What can hang from each mark
Q_495: Q_126
Q_126: Q_62 Q_937
Q_997: Q_62
Q_953: Q_522 Q_571
Q_676: Q_62 Q_495
Q_571: Q_953 Q_997
Q_62: Q_676 Q_997
Q_937: Q_378
Q_522: Q_126 Q_953

In the rows, 128 means zero.
Known rows, with every way that one mark hangs from another
Q_997{Q_62}: [124  81 140 133 157 150 115 130 105 166 121 138  77 133 117 121 156 100
 131 120 158 165 123]
Q_953{Q_522{Q_126} Q_571{Q_997{Q_62}}}: [138 119 182 143 139  68  26 128 131 170 154 163 120  91  87 144 163  85
  59 130 165 132 171]
Q_62{Q_676{Q_495}}: [ 93  93 107 127 121 110 109 123 155 130  91 109 159 154 144 127 132 165
 164 146 123 106  82]
Q_126{Q_62{Q_676} Q_937}: [142 117 106 141 132 173 189 181 155  74 122  98 117 147 115 120  93 129
 166 163 115 111 110]
Q_997{Q_62{Q_676}}: [122  70 132 120 159 154 120 156 124 122 112 125 104 143 110 119 157 110
 155 132 156 128 108]
Q_126{Q_937}: [147 100 115 141 133 138 149 158 113 132 111 118  93 133 132 132 124 104
 132 139 132 178 134]
Q_62{Q_676 Q_997}: [107 124 107  96 103 145 138 140 108  38 111  85 155 168 134 154 136 134
 153 120 146 100 107]
Q_522{Q_953}: [ 81  93 115 102 109 159 165 157 106 118 116 127 149 137 126 162  85 112
 126 135 145 173  93]
Q_676{Q_62{Q_997} Q_495{Q_126}}: [125 176 108 110 107  74 119  16  97 152 130 145 129 134 176 114 168 207
 164 123  96 149 115]
Q_522{Q_126{Q_62}}: [ 96 157 128 141 140 147 168 125 124  83 138 128  85 126 151 168 106 147
 121 116 110 123 147]
Q_495{Q_126}: [114 106  67 142 154 103 130 101 110 176 136 131 108 130 156 142 130 134
 128 150 129 166 137]
Q_126{Q_937{Q_378}}: [148  94 130 141 135 186 173 185 122 153 118 138 100 123 138 120 111  85
 122 116 119 177 134]
Q_522{Q_126{Q_62{Q_676 Q_997} Q_937}}: [147 184 134 119 141 160 194 151 119   4 127 106 102 139 149 150 115 149
 142 111  97  88 154]
Q_953{Q_522 Q_571{Q_997{Q_62{Q_676}}}}: [132  77 159 140 121  78  20 147 150 182 146 143 154 111  63 126 155  74
  87 159 183 125 132]
Q_62{Q_676}: [ 92  79  96 119 122 139 132 164 138  91 108 102 143 152 125 151 126 130
 157 150 146 121  96]
Q_571{Q_997}: [ 96 119 119 132  90 121  99 110 133 177 138 115 129 119 116 151 143  95
  91 103 180 156 137]
Q_997{Q_62{Q_676{Q_495{Q_126{Q_937}}}}}: [160  93 124 133 183 119 115 121 133 162 104 138 107 137 137  83 166 143
 165 140 122 118 116]
Q_62{Q_676{Q_495{Q_126}} Q_997}: [121 146  93 107 124 100 117  79 121  98 106 102 170 164 170 122 146 182
 162 128 112  84 106]
Q_953{Q_522{Q_126{Q_62{Q_997}}}}: [105 160 136 113 123 138 126 107 129 109 156 139 105 115 120 171 103 145
 117 139 126 126 129]
Q_495{Q_126{Q_62{Q_676 Q_997} Q_937}}: [163 155  73 132 152 142 183 126 123  84 141 104 121 147 149 116 112 147
 158 154 103 108 139]
Q_126{Q_62{Q_676 Q_997} Q_937{Q_378}}: [157 149 129 123 117 226 220 189 139  53 133 107 133 152 128 111  88 112
 154 116 101  94 119]
Q_937{Q_378}: [ 96  85 125 136 120 192 159 166 125 173 129 145 119 127 140 141 105  90
 114 105 129 167 115]
Q_522{Q_126{Q_62 Q_937}}: [138 164 134 144 152 154 185 146 124  72 131 127  71 121 149 150 107 139
 124 121  99 131 160]
Q_676{Q_62{Q_997} Q_495{Q_126{Q_937}}}: [159 180 114 113 116  78 130  33  98 141 125 145 119 130 173  99 169 201
 167 126  87 155 127]
Q_953{Q_571{Q_997{Q_62{Q_676{Q_495}}}}}: [132  93 160 158 126  72  42 128 139 168 117 127 154 134 107 105 171  96
  95 121 163 113 137]
Q_571{Q_953 Q_997{Q_62}}: [137 126 170 114 111 125  82 130 126 177 137 133 133  87  63  97 171  76
 105  78 183 123 148]
Q_522{Q_126}: [ 98 135 128 130 144 125 140 128 107  96 122 133  88 123 158 177 134 136
 112 107 124 146 152]

Rows
[148 149  96 110 132 102 128  94 119  91 102 102 161 159 169 109 146 176
 166 129 104  90 115]	Q_62{Q_676{Q_495{Q_126{Q_937}}} Q_997}
[133  89 120 130 176 117 102 108 134 169 109 138 117 140 139  92 165 149
 162 138 128 114 107]	Q_997{Q_62{Q_676{Q_495{Q_126}}}}
[103 156 116 124 101 151 153 103 146  80 121  91 155 166 142 125 104 174
 165 131 112  76  90]	Q_126{Q_62{Q_676{Q_495} Q_997}}
[114 127 148 104  79 103  62 125 152 192 150 135 167  73  51 129 136  90
  99 118 181 128 129]	Q_571{Q_953{Q_522} Q_997}
[145 122 129 155 132 215 210 182 145 138 139 132  95 128 128 111  76  99
 132 126 102 149 126]	Q_126{Q_62 Q_937{Q_378}}
[115 103 150 147 140  66  58 145 121 132 137 152 123 112 111 169 126 112
  84 163 133 143 148]	Q_953{Q_522{Q_126} Q_571}
[127 143 143  98 144 156 193 172  96  56 113 141 115 116 148 167  97 125
 115 114 107 158 143]	Q_522{Q_126{Q_937} Q_953}
[158 157 139 136 116 223 215 164 120  97 141 119 105 141 135 112  86 101
 131 102 101 132 135]	Q_126{Q_62{Q_997} Q_937{Q_378}}
[150 165  99 150 144 101 141  60 131 177 122 126 120 141 178  94 120 181
 147 137  85 127 126]	Q_676{Q_495{Q_126{Q_62{Q_997} Q_937}}}
[156 164 125 130 116 157 175 128 144  64 113  91 138 161 138 102 104 162
 171 136  97  84 107]	Q_126{Q_62{Q_676{Q_495} Q_997} Q_937}
[142 147 166 120 128 111 141 179 103  65 122 141 145 110 128 158 114  94
  71 106 126 143 171]	Q_522{Q_126{Q_937} Q_953{Q_571{Q_997}}}
[145 123 130 148 132 198 196 176 177 127 117 126 136 140 136  89  83 138
 162 136  83 101 100]	Q_126{Q_62{Q_676{Q_495}} Q_937{Q_378}}
[118 161  95 147 136  98 126  42 130 186 127 126 130 144 178 110 119 187
 143 133  95 122 114]	Q_676{Q_495{Q_126{Q_62{Q_997}}}}
[108 136 119 104 102 119 116 100 125  81  96  92 172 169 156 129 143 170
 162 117 124  86  94]	Q_62{Q_676{Q_495} Q_997}
[112  93 156 122 112 122 105 161 106 138 126 137 163 127  98 137 120  72
  84 120 167 155 126]	Q_522{Q_953{Q_571{Q_997{Q_62}}}}
[113  90 143 150  96  65  25 131 144 197 150 139 155 109  78 148 135  78
  69 160 177 152 135]	Q_953{Q_522 Q_571{Q_997}}
[117 124 161 144 116  57  35 127 136 156 153 151 139  95  98 165 141  95
  56 138 158 135 165]	Q_953{Q_522{Q_126} Q_571{Q_997}}
[164 158  91 143 151 174 201 127 115 138 154 134 105 132 157 108  99 123
 131 126  93 138 150]	Q_495{Q_126{Q_62{Q_997} Q_937{Q_378}}}
[143 126 116 147 131 152 170 148 167 106 110 104 128 148 132 101  97 159
 172 160  98 100 100]	Q_126{Q_62{Q_676{Q_495}} Q_937}
[108 164 141 106  80  97 114  41 102 127 117 133 129 140 156 125 163 193
 163 109 111 149 100]	Q_676{Q_62{Q_997} Q_495}
[120 149  66 128 140 135 167 105 125  96 147 104 133 152 150 134 111 156
 154 150 114 100 123]	Q_495{Q_126{Q_62{Q_676 Q_997}}}
[137 111 169  92 110 119  55 144 158 173 146 140 163  77  33 101 163  86
 122 117 187  95 123]	Q_571{Q_953{Q_522} Q_997{Q_62{Q_676}}}
[116 144 160 153 113  76  57 127 152 148 165 146 137  98  92 159 121 104
  63 146 148 116 160]	Q_953{Q_522{Q_126{Q_62}} Q_571{Q_997}}
[142 147 189  98 125 112  60 122 138 177 156 160 127  59  53 116 168  91
  94  91 174 111 159]	Q_571{Q_953{Q_522{Q_126}} Q_997{Q_62}}
[115 137 176 115 137 114 117 156  98  86 130 152 142 112 122 159 130  94
  70  95 143 134 161]	Q_522{Q_126 Q_953{Q_571{Q_997{Q_62}}}}
[140 119 176 102 110 115  51 123 143 209 153 150 139  69  39 101 162  78
 103 106 189 125 135]	Q_571{Q_953{Q_522} Q_997{Q_62}}
[134 102  95 134 151 127 138 135 156 158 103 132 156 139 163 100 127 158
 161 145  95 110 105]	Q_62{Q_676{Q_495{Q_126{Q_937{Q_378}}}}}
[154 134  73 156 163 132 176 120 127 153 146 126  91 129 148 116 103 136
 140 163 103 152 144]	Q_495{Q_126{Q_62 Q_937}}
[148 141 115 133 131 102 143  67 128 198 127 172 115 112 171  91 152 183
 163 135  77 171 117]	Q_676{Q_62 Q_495{Q_126{Q_937{Q_378}}}}
[100 141 159 116 116 106 124 158 103  76 127 141 159 115 130 175 113 102
  68 101 137 135 157]	Q_522{Q_126 Q_953{Q_571{Q_997}}}
